What can hang from each mark
M: K X Z
W: P
B: Q
Z: J T
F: K X
K: F J M S T
E: G M
G: E P
S: B
X: F J M S T
Q: B
T: X
A: S
J: K X Z
P: G

Every row comes from one small tree of marks. The marks that hang from a mark follow it in brackets, in alphabetical order. Every link used is in the known rows. Which tree was each row made from?
In the rows, zero is written as 128.
Known rows
G(E(M)): [148 142 202 146 115  78 131 112 119 137 133 116 162 193 145 110 134 163
  93 174 117 154 101 124 110 132 132 148 169 224 116  78 114  79 107 139
  89  90 104 116  84 170 108  93 195 110 119 141 161 110 132 181 161 132
 220]
P(G(E(M(Z)))): [158 142 179 165 110  55 122 117 129 164 139  68 169 206 131 118 119 166
  80 163 118 139 122 139 125 126 109 169 138 241 146  59 108  91 112 114
  83  94 120 122  85 185 102 105 192 108 125 121 162 105 118 189 161 108
 195]
K(T(X(F))): [131 145 131 129 115 122 135 149  95  94 106 116 151 152 138  91 156 159
 112 161 115 135  88 150 110 106 123 143 134 147 133 103 132 124 106 161
  85  99 114 140  83 146 127 103 195 137 126 125 140 125 131 145 144 135
 128]
T(X(F(K(M)) J)): [118 157  68 132 100 127 128 152  94  83 107 117 153 153 109  88 157 153
 118 154 109 109 108 186 111  83 116 151 124 129 146  84 142 137  94 138
  70 108  97 151  87 138 131 140 197 140 129 106 145 125 110 171 135 117
 128]
M(X(T)): [129 140 166 139 106 112 110 140  89 100  99 127 164 155 148 101 139 157
 106 170 114 135  85 151 117 129  96 145 155 170 124 110 133 114 123 156
  80  93 109 132  85 148 118  99 180 127 154 140 137 129 135 172 152 143
 198]
T(X(M(K) S)): [117 154 180 120 117 122 111 128  98  85 108 124 147 148 128  89 132 148
 109 164 107 130  95 153 116 120  89 146 145 156 141  97 129 101 100 142
  54  91 124 140  82 155 132 138 192 118 141 121 137 146 140 176 143 131
 156]
Z(T(X(F(K) M))): [116 166  62 126 114 134 112 141  89  79 107 100 156 138 118  84 150 137
 118 161 107 118  98 182 107  97 105 144 126 132 156  91 130 142  96 140
  79 106  82 137  87 139 138 147 192 127 134 119 143 137 105 151 142 127
 106]
A(S): [138 126 232 138 115  92 131 118 104  96 106 154 172 187 157 100 162 164
 110 167 115 145  64 127 118 137 113 144 241 185 116 112 128 122 124 158
  87  88  84 119  65 157  91  81 201 126 119 160 130 122 165 177 149 142
 240]
Z(J T(X)): [124 152  95 136 129 123 129 133  84  93 111 104 152 148 152  91 151 151
 103 163 110 131  87 149 111 127 110 143 118 167 138 105 116 103 121 152
  84  91 119 137  77 146 134 103 187 136 129 127 141 142 119 147 140 129
 176]
B(Q): [147 130 231 136 123  84 126 115  88  86 117 154 145 166 167  98 162 156
 115 187 108 151  82 122 101 143 135 136 175 186 131  92 135  90 129 171
  72  91 100 113  67 175 103  82 203 122 121 150 133 122 146 170 160 144
 234]
K(F(X) J S T): [123 143 119 106 121 128 134 166  92 110 109  93 130 128 109 103 153 169
 122 147 112 123  89 137 102 131 148 126  51 141 175  93 145 102  92 135
  59 101 142 179  89 151 134 102 183 149 129  79 141 127 129 133 130 117
 118]
J(X): [134 143 197 132 128 103 136 129  94 100 105 123 149 160 158  92 156 158
 105 170 114 144  77 120 108 138 137 138 168 179 128 117 144 104 120 153
  90  88 127 124  81 152  96  85 186 132 118 154 149 127 135 175 146 142
 196]
P(G): [148 131 225 134 119  75 125 122 106 116 110 108 164 187 169 103 161 162
  95 170 119 146  93 125 116 132 140 150 175 200 141 103 129 113 141 129
  83  88  99 117  75 165  80  91 204 122 111 148 149 107 142 181 154 138
 217]
J(K X): [130 149 158 129 138 111 138 133 100 109 110 110 148 157 144  92 153 155
 113 161 114 139  81 130 109 146 138 137 145 174 143 116 148 108 116 144
  81  90 111 131  83 157  98  87 184 140 118 147 142 137 127 176 149 129
 179]
E(G M(K(F))): [127 148 164 120 109  99 133 131 132 140 130 104 159 192 127 113 138 164
 100 166 108 136 105 150 121 128 114 144 125 193 125  81 126  79  90 133
  78  98  91 144  97 183 107  96 185 115 131 116 166 120 129 182 161 116
 170]
Z(T): [133 141 178 130 125 104 129 127  92  94 111 130 156 162 162  99 152 155
 106 173 114 145  80 129 105 133 121 142 151 178 122 114 129  96 125 152
  85  87  86 121  78 150 112  90 192 128 126 154 144 131 130 157 153 137
 220]
T(X(F M S)): [136 148 162 122 113 118 105 131  93  85 102 132 150 146 131  87 136 143
 112 166 114 130 101 142 108  93  99 138 156 145 126  93 129 120  97 152
  73  91 130 123  81 139 130 148 199 122 129 121 135 129 128 167 137 143
 130]
E(G M(X Z)): [139 153 175 160 105  92 137 126 121 140 118  88 165 185 124 117 118 163
  92 168 113 130 102 148 133 122  85 158 139 212 120  85 124  77  97 144
  91  93 130 138  96 174 107  97 165 114 161 122 156 124 110 195 164 112
 194]
W(P(G(E))): [170 130 215 143 116  43 112 109 122 157 122  50 170 225 174 111 146 156
  84 163 119 148 129 141 127 130 155 166 166 217 167  88 131 121 147  87
  61  90 115 116  69 178  68 104 211 119 106 132 160  95 146 189 150 139
 196]
M(X(F)): [130 138 162 137 111 112 133 138  91  97  99 128 160 154 149 102 139 161
 107 171 117 131  82 138 116 114  96 145 156 168 120 110 134 115 121 154
  88  90 117 132  83 148 117 103 180 129 155 139 138 129 132 176 149 143
 185]
T(X(F)): [133 144 155 130 115 113 134 134  95  88 105 128 156 155 152  89 159 157
 110 167 114 138  85 136 112 109 121 141 170 161 121 106 133 125 115 156
  90  91 119 126  77 147 115 103 196 133 124 137 140 124 129 171 146 141
 151]
E(M(Z(J))): [133 148 132 157 120  96 135 131 101 119 127 129 155 170 122 111 125 156
  96 166 115 131  86 146 115 133  70 152 120 201 129  98 115  70 110 141
  76  91 109 130  92 164 134 101 180 119 144 134 147 133 110 172 154 103
 241]
K(M(Z) S): [133 143 194 136 122  93 137 136  95  92 113 139 150 149 129 108 134 167
 105 154 111 128  84 131 115 132 107 145 107 160 145 106 136 103 103 129
  60  94 107 152  89 157 118 104 184 131 136 131 142 137 110 184 141 108
 205]
E(G M(K X(T))): [121 154 132 134  94 110 108 135 124 146 119  95 171 179 116 112 121 159
  95 167 108 130 111 178 132 120  75 154 132 199 116  80 122  95  93 141
  74 101 108 146 101 180 120 107 169 111 161 111 160 126 118 185 164 125
 171]
G(E P): [171 140 215 134 109  67 125 116 113 135 117  84 170 202 178 107 142 161
  92 175 116 134 130 128 115 124 173 156 181 204 126 109 126 102 116 124
  92  88 109 111  72 166  62  95 201 122 108 141 160 115 122 190 163 138
 203]
W(P(G)): [158 129 221 136 119  58 114 118 110 133 111  80 164 215 172 108 160 151
  91 162 122 149 108 143 124 133 135 159 167 193 163 113 145 116 156  95
  57  87 106 120  69 172  72  98 210 123 110 145 151 102 151 185 152 141
 215]
M(X(S) Z): [131 139 197 151 115 106 128 131  91 101 100 117 148 155 132 109 107 161
 107 166 116 133  92 122 123 121  71 153 137 181 124 102 130  69 116 145
  67  80 154 139  81 153 124 111 169 126 172 126 125 143 130 182 150 119
 198]
K(F J): [132 133 173 125 120 106 134 151  97 102 109 133 147 156 143 104 155 166
 117 164 114 130  85 137 107 139 138 136 114 164 140  95 141  98 114 147
  77  95  96 145  84 147 115  91 194 135 123 121 148 125 148 159 141 120
 205]
F(X(J T)): [133 148 123 130  95 116  99 146  93  98 105 119 158 149 134  87 162 149
 110 171 108 126  95 161 103 109 111 139 162 164 131 103 141 129 110 159
  75  95 120 119  85 143 115 119 192 136 131 123 140 119 119 162 141 142
 175]
J(Z): [134 146 195 135 126  96 137 131  98  93 112 128 155 163 150  91 156 150
 110 168 114 141  78 122 108 137 135 140 163 180 138 118 146 104 128 151
  86  88 102 120  80 153  97  88 190 133 120 155 147 129 138 165 146 116
 226]
A(S(B(Q))): [147 114 239 144 118  79 113  95  99 100 137 173 143 196 161  95 156 157
 124 177 107 152  68 126 111 138 106 136 202 194 140  80 130 125 118 182
  59 100  99 113  52 218 105  70 211 121 115 153 109 125 176 166 159 143
 240]
G(E(M(Z(J))) P): [165 152 121 159 108  67 124 123 118 164 137  65 167 202 133 119 110 158
  83 164 115 117 144 155 124 119 110 167 119 222 135  90 107  72  97 115
  84  93 125 125  86 177 100 112 185 116 131 114 163 126  92 185 164 101
 206]
G(E(M(X(S))) P): [164 144 186 143 103  80 115 113 116 165 121  64 159 204 135 120  98 159
  87 167 124 136 151 128 124 106 121 159 140 219 114  84 117  49  98 117
  78  83 165 130  80 176  99 119 181 110 144 109 154 121 124 191 168 132
 174]
T(X(J(K))): [127 150 118 129 118 121 132 139 101 100 110 115 159 157 135  89 161 153
 118 159 107 127  88 157 112 126 123 139 149 169 150 108 137 128 114 147
  72  93 108 133  77 150 115 106 194 143 123 122 134 134 125 172 148 130
 175]
Z(J(X(F S))): [133 141 115 122 124 116 118 134  86 112 105 121 141 143 133  92 127 152
 107 163 119 128 104 120 105  97  99 136 126 164 115 100 129  93 110 145
  71  83 159 124  86 143 126 130 184 136 128 115 137 133 118 158 131 134
 156]
Z(J(X) T): [125 150  95 133 136 117 126 136  82 108 110 100 147 145 149  90 144 150
 102 163 112 128  88 141 106 132 111 141 107 172 138 111 126  98 120 150
  84  91 126 132  85 146 125 101 178 138 128 135 148 142 113 147 138 130
 187]
J(K(F) X Z(T)): [119 164  49 122 148 125 131 156  97 119 119  67 141 143 110  85 143 143
 123 142 111 124  97 148 104 146 131 135  56 148 174 104 157 110 103 142
  80 100 116 151  92 154 123 100 172 152 120 122 146 152 119 134 135  97
 111]
M(Z(J(K X))): [126 156  83 147 140 113 138 144  94 116 116  94 147 144 122  95 132 154
 110 153 109 116  89 150 116 144  96 148  96 174 159 110 135 103 112 139
  72  94 125 140  91 156 118 103 169 144 138 127 136 155 101 170 140  99
 181]
Z(J(X(F))): [131 144 102 130 125 114 129 140  88 108 106 119 150 145 143  90 146 154
 106 164 115 122  90 138 108 114 108 138 132 164 130 110 132 119 116 151
  86  92 131 125  88 145 118 111 184 138 125 130 145 132 113 161 134 134
 170]
K(M): [135 141 216 136 123  95 136 131  94  83 111 147 153 169 154 100 156 162
 102 168 116 138  85 138 108 133 136 147 150 161 123 104 141  99 117 152
  80  96  79 135  87 149 103  95 198 127 121 158 154 125 139 182 145 126
 229]
M(K(T(X))): [113 149 148 126 119 126 140 146 101  94 111 107 147 157 136  94 151 165
 111 159 106 136  81 160 118 135 113 151 122 159 149 107 131 105 109 150
  69  99 108 159  84 162 130  92 187 133 137 125 142 142 142 154 150 123
 153]
G(P): [159 139 219 126 112  82 129 125 102 111 105 112 163 191 176 103 157 156
 100 174 118 135 108 131 112 127 154 148 183 181 123 135 140  98 125 133
  90  85  99 116  73 160  67  90 200 125 113 154 152 122 127 185 164 139
 221]
Q(B): [147 128 230 136 125  87 131 121 107  84 108 153 143 156 169  99 158 159
 114 183 111 151  85 123 102 140 139 136 179 184 137 106 139  81 117 173
  65  88 100 116  77 185 100  78 206 124 119 157 139 121 146 174 157 148
 242]
X(J M(K) S T): [122 146 133 114  90 117  73 146  97 103 108 150 162 145 111  93 124 141
 114 167 102 114 108 180 108 102  59 144 134 156 134  95 128 125  95 142
  36  97  93 125  94 149 140 163 195 116 143 108 136 137 125 162 139 134
 193]

Write each row's tree
[131 143  81 116 106 119 100 160 100 116 113 129 163 155 119  97 150 152
 124 158 106 120  99 172 105 125 108 133 108 149 150 100 139 135 104 146
  63 102  73 134  91 147 124 117 195 141 125 111 136 128 123 154 143 125
 166]
X(J(K(F)) T)
[122 163 101 131 138 126 142 153 102 102 116  81 147 151 115  84 156 148
 122 147 112 132  89 157 112 138 141 143  98 153 173 106 148 118 109 150
  77 101 111 152  85 155 120  93 187 149 120 123 138 143 131 138 144  98
 134]
J(K(T(X)) Z)
[128 139 177 118 135 103 129 119 102 107 138 148 132 161 137 103 137 159
 119 151 112 140  81 129 110 136 132 128  78 159 165 102 141 121 101 128
  45 101  92 151  84 198 117  93 196 137 118 133 131 140 124 177 147 117
 198]
J(K(M S(B)))
[128 143 118 145 119 110 137 180  95 104 117 112 136 148  99 109 134 172
 115 146 113 106 100 179 113 131 112 157  23 129 161  76 146  94  86 149
  61 116  88 184 103 145 144 106 183 142 141 102 152 137 130 141 129  78
 166]
K(F J M(Z) T)
[116 162 131 123 103 123  93 145  96  87 110 115 157 141 122  86 149 145
 109 168 103 119  93 185 111 127  90 146 144 149 151 101 140 132  97 150
  64 106  92 136  95 155 125 133 186 121 146 131 145 138 123 170 142 132
 154]
F(X(M(K) T))
[136 155 169 122 106 117  79 133  89  89 103 121 148 142 125  86 139 138
 110 171 114 132 106 148 102 107 103 136 156 150 129  94 139 109  97 155
  65  93 127 119  89 141 122 148 193 120 134 125 137 124 126 163 138 141
 149]
F(X(M S T))
[110 161  80 126 106 130 108 148  93  91 111 108 160 143 121  85 144 143
 110 160  96 108  93 199 114 117  72 149 111 152 161  99 126 138  97 148
  61 104  96 144  86 150 148 141 187 125 145 113 145 152 118 154 140 131
 160]
Z(T(X(J M(K))))
[135 145 174 122 108 116  96 130  92  96 104 121 146 151 136  90 143 149
 110 170 118 145 103 125 104 109 117 136 164 164 113  96 139  89 108 153
  68  84 143 121  82 146 115 121 191 130 133 125 133 120 131 164 144 140
 156]
F(X(S T))
[127 158 142 134 123 118 114 133  89  81 108 111 156 147 146  86 153 142
 106 166 107 130  86 163 110 128 110 143 138 153 147 103 128 124 108 158
  85  98  98 131  81 144 129 120 193 124 128 141 146 137 124 155 143 140
 161]
Z(T(X(M)))
[120 156 135 149 117 112 139 155  96  87 115 110 144 161 108 104 139 163
 114 155 111 119  95 173 112 121 117 162  88 140 158  91 143  94  96 135
  64 111  68 165  99 151 126 110 183 133 143 128 148 136 115 160 147  84
 177]
F(K(M(Z) T))
[136 149 206 124 126 107 107 126  91  98 102 126 142 149 137  89 134 144
 109 168 115 136  94 127 104 121 114 136 154 163 131 104 141  98 103 150
  70  88 138 120  86 146 112 131 189 120 123 138 144 132 134 171 137 143
 174]
J(X(M S))
[158 138 199 147 113  58 121 110 127 162 136  79 168 210 146 115 136 165
  81 167 121 150 120 129 117 126 137 158 160 241 136  62 108  93 119 117
  86  93 111 116  81 183  94 100 203 106 109 129 166  94 133 186 161 131
 202]
P(G(E(M)))
[170 145 194 141 106  65 123 113 123 157 131  83 168 213 154 115 132 158
  86 171 120 141 136 135 115 122 152 156 167 222 119  95 120  76 102 120
  94  91 111 114  79 177  79  98 199 110 111 135 169 109 118 191 172 131
 206]
G(E(M) P)
[107 142  87 126 103 132 111 173  94 115 106 111 154 138 109 106 128 166
 117 157 107 111  96 185 123 135  75 148  67 150 152  86 138 110 103 143
  56 108 107 177  95 155 148 109 171 134 170  91 139 146 141 157 140 112
 158]
M(K(F J) X(T))
[131 137 180 130 106 115  99 134  88 105  97 130 155 152 138 103 120 154
 109 170 118 140  99 133 115 113  86 143 148 169 111 100 129  88 117 151
  65  85 137 130  84 146 125 118 180 124 156 124 128 130 138 168 149 142
 185]
M(X(S T))
[118 172  83 148 117 124 119 140  87  79 111  84 148 136 109  91 141 142
 112 165 104 102  93 177 112 119  94 153 118 152 178  98 135 111 101 132
  69 103 104 141  95 146 126 141 176 129 153 118 142 144  96 170 138  97
 163]
F(K X(M(Z(J))))
[129 141 145 126 126 113 134 156  95 112 107 110 139 147 133  96 153 163
 116 157 113 126  88 139 108 139 139 134  98 160 148  94 151 103 107 149
  80  98 130 152  86 146 115  92 183 141 121 115 152 129 141 156 133 122
 165]
K(F J(X))
[149 142 178 157 109  70 123 116 121 165 128  59 170 204 138 119 120 168
  79 164 121 141 120 140 128 126 114 163 140 239 145  61 108  90 120 118
  87  95 138 133  82 183 105 104 186 109 138 118 161 105 135 189 160 132
 185]
P(G(E(M(X))))
[126 152 103 130 142 117 135 137  92 113 114 104 148 149 139  92 148 152
 110 158 112 127  86 140 110 145 125 137 117 173 151 113 138 106 119 141
  77  92 117 135  88 154 110  97 180 143 121 133 141 144 116 167 141 121
 188]
Z(J(K X))
[141 141 115 117  87 113  68 149  91 104 103 158 165 142 112  89 130 137
 117 170 110 115 113 171 100  74  68 135 145 144 118  92 129 143  91 153
  53  97  99 108  92 132 138 173 202 119 132 107 135 120 114 154 133 145
 167]
X(F J M S T)
[139 134 109 124  89 108  95 152  95 105 105 154 170 153 133  93 151 151
 114 171 110 123  98 165 104  91  91 138 159 160 114 103 131 149 107 157
  71  97  87 112  89 140 123 127 200 131 127 123 140 115 115 158 142 144
 189]
X(F J T)
[139 133 164 121  95 107  88 138  95 109 104 152 159 157 134  95 137 150
 114 172 112 134 105 138 103  98  95 137 160 172 109 100 129 106 111 150
  55  85 116 111  83 141 122 130 198 127 128 116 132 118 130 159 143 142
 209]
X(J S T)
[109 139 139 115 116 133 128 157  94 112 105 101 138 152 112 110 110 169
 116 156 110 125  99 147 118 124  80 148  66 147 147  96 132  68 103 140
  49  95 133 178  93 160 148 114 169 132 171  97 130 150 153 147 144 118
 132]
M(K(F T) X(S))
[119 163 155 111 118 123 118 128  93  80 107 104 146 134 119  92 155 146
 117 163 106 127  83 141 104 122 137 129 145 150 177 108 142 122 100 117
  64  96 110 142  85 152 110 132 188 128 131 118 142 130 109 176 143 133
 145]
F(K(S) X(M))
[133 162  96 146  90 114  84 155  92  93 106 110 162 138 106  87 143 140
 111 165 101 101  99 194 109 107  70 149 132 151 156  96 140 148  90 158
  67 106 112 124  96 140 131 150 183 127 149 116 140 132  98 164 135 123
 162]
F(X(J M(Z) T))
[129 142 132 117 132 118 137 156 101 110 117 113 146 161 128 104 151 163
 122 156 112 134  87 146 104 144 139 137  88 147 159 106 140 102 108 146
  72 102  72 153  92 156 119  90 191 141 123 127 140 133 139 144 149 115
 157]
J(K(F T))
[141 140 192 121 112 104 104 128  93  91 105 153 153 152 137  95 132 145
 111 172 117 132  97 132 102  97  97 137 162 155 117 100 130 111 104 149
  67  89 103 112  87 141 119 146 200 116 129 134 138 125 130 169 140 142
 181]
X(F M S)
[128 153 142 135 117 123 121 159  92  92 108 111 147 140 123  90 155 153
 116 158 109 119  87 179 110 127 126 144  99 144 164  90 137 127  96 159
  72 109 104 155  89 141 136 119 195 131 125 110 149 130 138 140 134 122
 164]
K(J T(X(M)))
[138 143 151 140 110  75 124 131 131 170 142  62 162 205 121 116 125 170
  85 159 114 139 124 161 122 128 116 167 104 225 157  59 106  91 106 112
  65 104 100 147  92 194 116 105 194 109 124 108 166 110 137 163 160 113
 170]
P(G(E(M(K(T)))))
[126 142 112 132 129 124 110 112  87 107 130 116 126 157 148  90 123 144
 113 163 112 140  98 129 111 108  91 136  83 172 139  90 114  88 111 153
  57  87 155 131  74 183 149 114 191 135 132 113 120 146 128 139 141 126
 164]
Z(J T(X(S(B))))
[133 159 135 147 101 108 113 144  93  87 108 108 157 144 119  90 146 145
 109 166 103 104  90 174 110 115  84 150 143 162 160 103 142 130  99 154
  72 100 120 127  91 145 122 139 183 128 149 125 144 136 105 174 136 121
 182]
F(X(J M(Z)))
[140 145 213 142 115  95 108 127  94  90 108 139 151 155 130 100 120 147
 109 169 112 129  93 134 111 118  82 148 148 168 132 101 130  92 103 144
  62  88 111 120  87 148 119 135 189 115 143 137 135 137 126 177 144 119
 209]
X(M(Z) S)
[161 148 173 149 104  77 126 119 117 160 123  62 169 207 145 120 116 162
  83 169 120 131 135 146 124 121 130 161 147 220 127  94 120  74 103 123
  94  92 138 132  81 178  91 101 182 112 140 124 164 119 119 194 172 132
 188]
G(E(M(X)) P)
[107 151 113 160 108 115 140 153 107 128 123 105 151 155  93 119 106 168
 104 156 112 116  90 177 134 138  38 164  77 197 144  80 128  67  97 135
  58  99 126 173  95 173 155 102 158 121 184 102 146 152 124 180 156  88
 214]
E(M(K(J) X Z))
[125 151 119 110 130 133 125 152  98 110 113  84 129 150 108  98 138 157
 124 153 117 134 105 132 100 124 137 135  78 138 156  91 146  75  96 144
  61  95 131 159  91 152 127 115 185 146 133 101 129 137 136 140 141 114
  95]
J(K(F(X(S)) T))
[161 150 135 147  92  81  99 130 116 166 122  65 175 200 133 116 114 156
  87 167 118 128 146 167 124 113 116 161 139 210 123  87 118  92  97 126
  90  98 129 129  87 174 102 113 182 112 143 116 161 116 112 185 170 134
 167]
G(E(M(X(T))) P)
[121 151 170 136 104 105 136 125 125 140 121  93 166 186 128 116 125 165
  93 170 110 134 101 157 133 127  89 155 142 209 120  87 123  78 100 137
  79  94 116 148  95 183 109  97 168 111 160 120 161 128 126 194 165 124
 193]
E(G M(K X))
[170 149 175 158 105  62 126 120 125 159 133  72 167 209 137 118 116 160
  86 167 117 129 137 144 122 121 123 167 146 223 127  92 118  75  96 118
  88  92 118 120  84 180  88 102 188 111 128 129 164 120 101 194 172 108
 198]
G(E(M(Z)) P)
[168 148 211 129 103  72 126 114 131 154 122  86 171 218 158 113 148 155
  89 174 119 137 134 139 122 112 157 150 179 211 105 108 132  80 100 126
  99  89 105 113  85 180  57  95 196 111 106 133 174 103 111 196 175 130
 204]
E(G(P) M)
[122 147 153 119 110 109 116 139  99  88 111 146 162 150 133  95 143 151
 110 172 107 119  83 167 111 117  81 148 149 154 137 108 132 134 103 144
  66 101  68 129  92 155 122 130 193 117 140 141 147 138 127 174 145 133
 187]
X(F M(K))
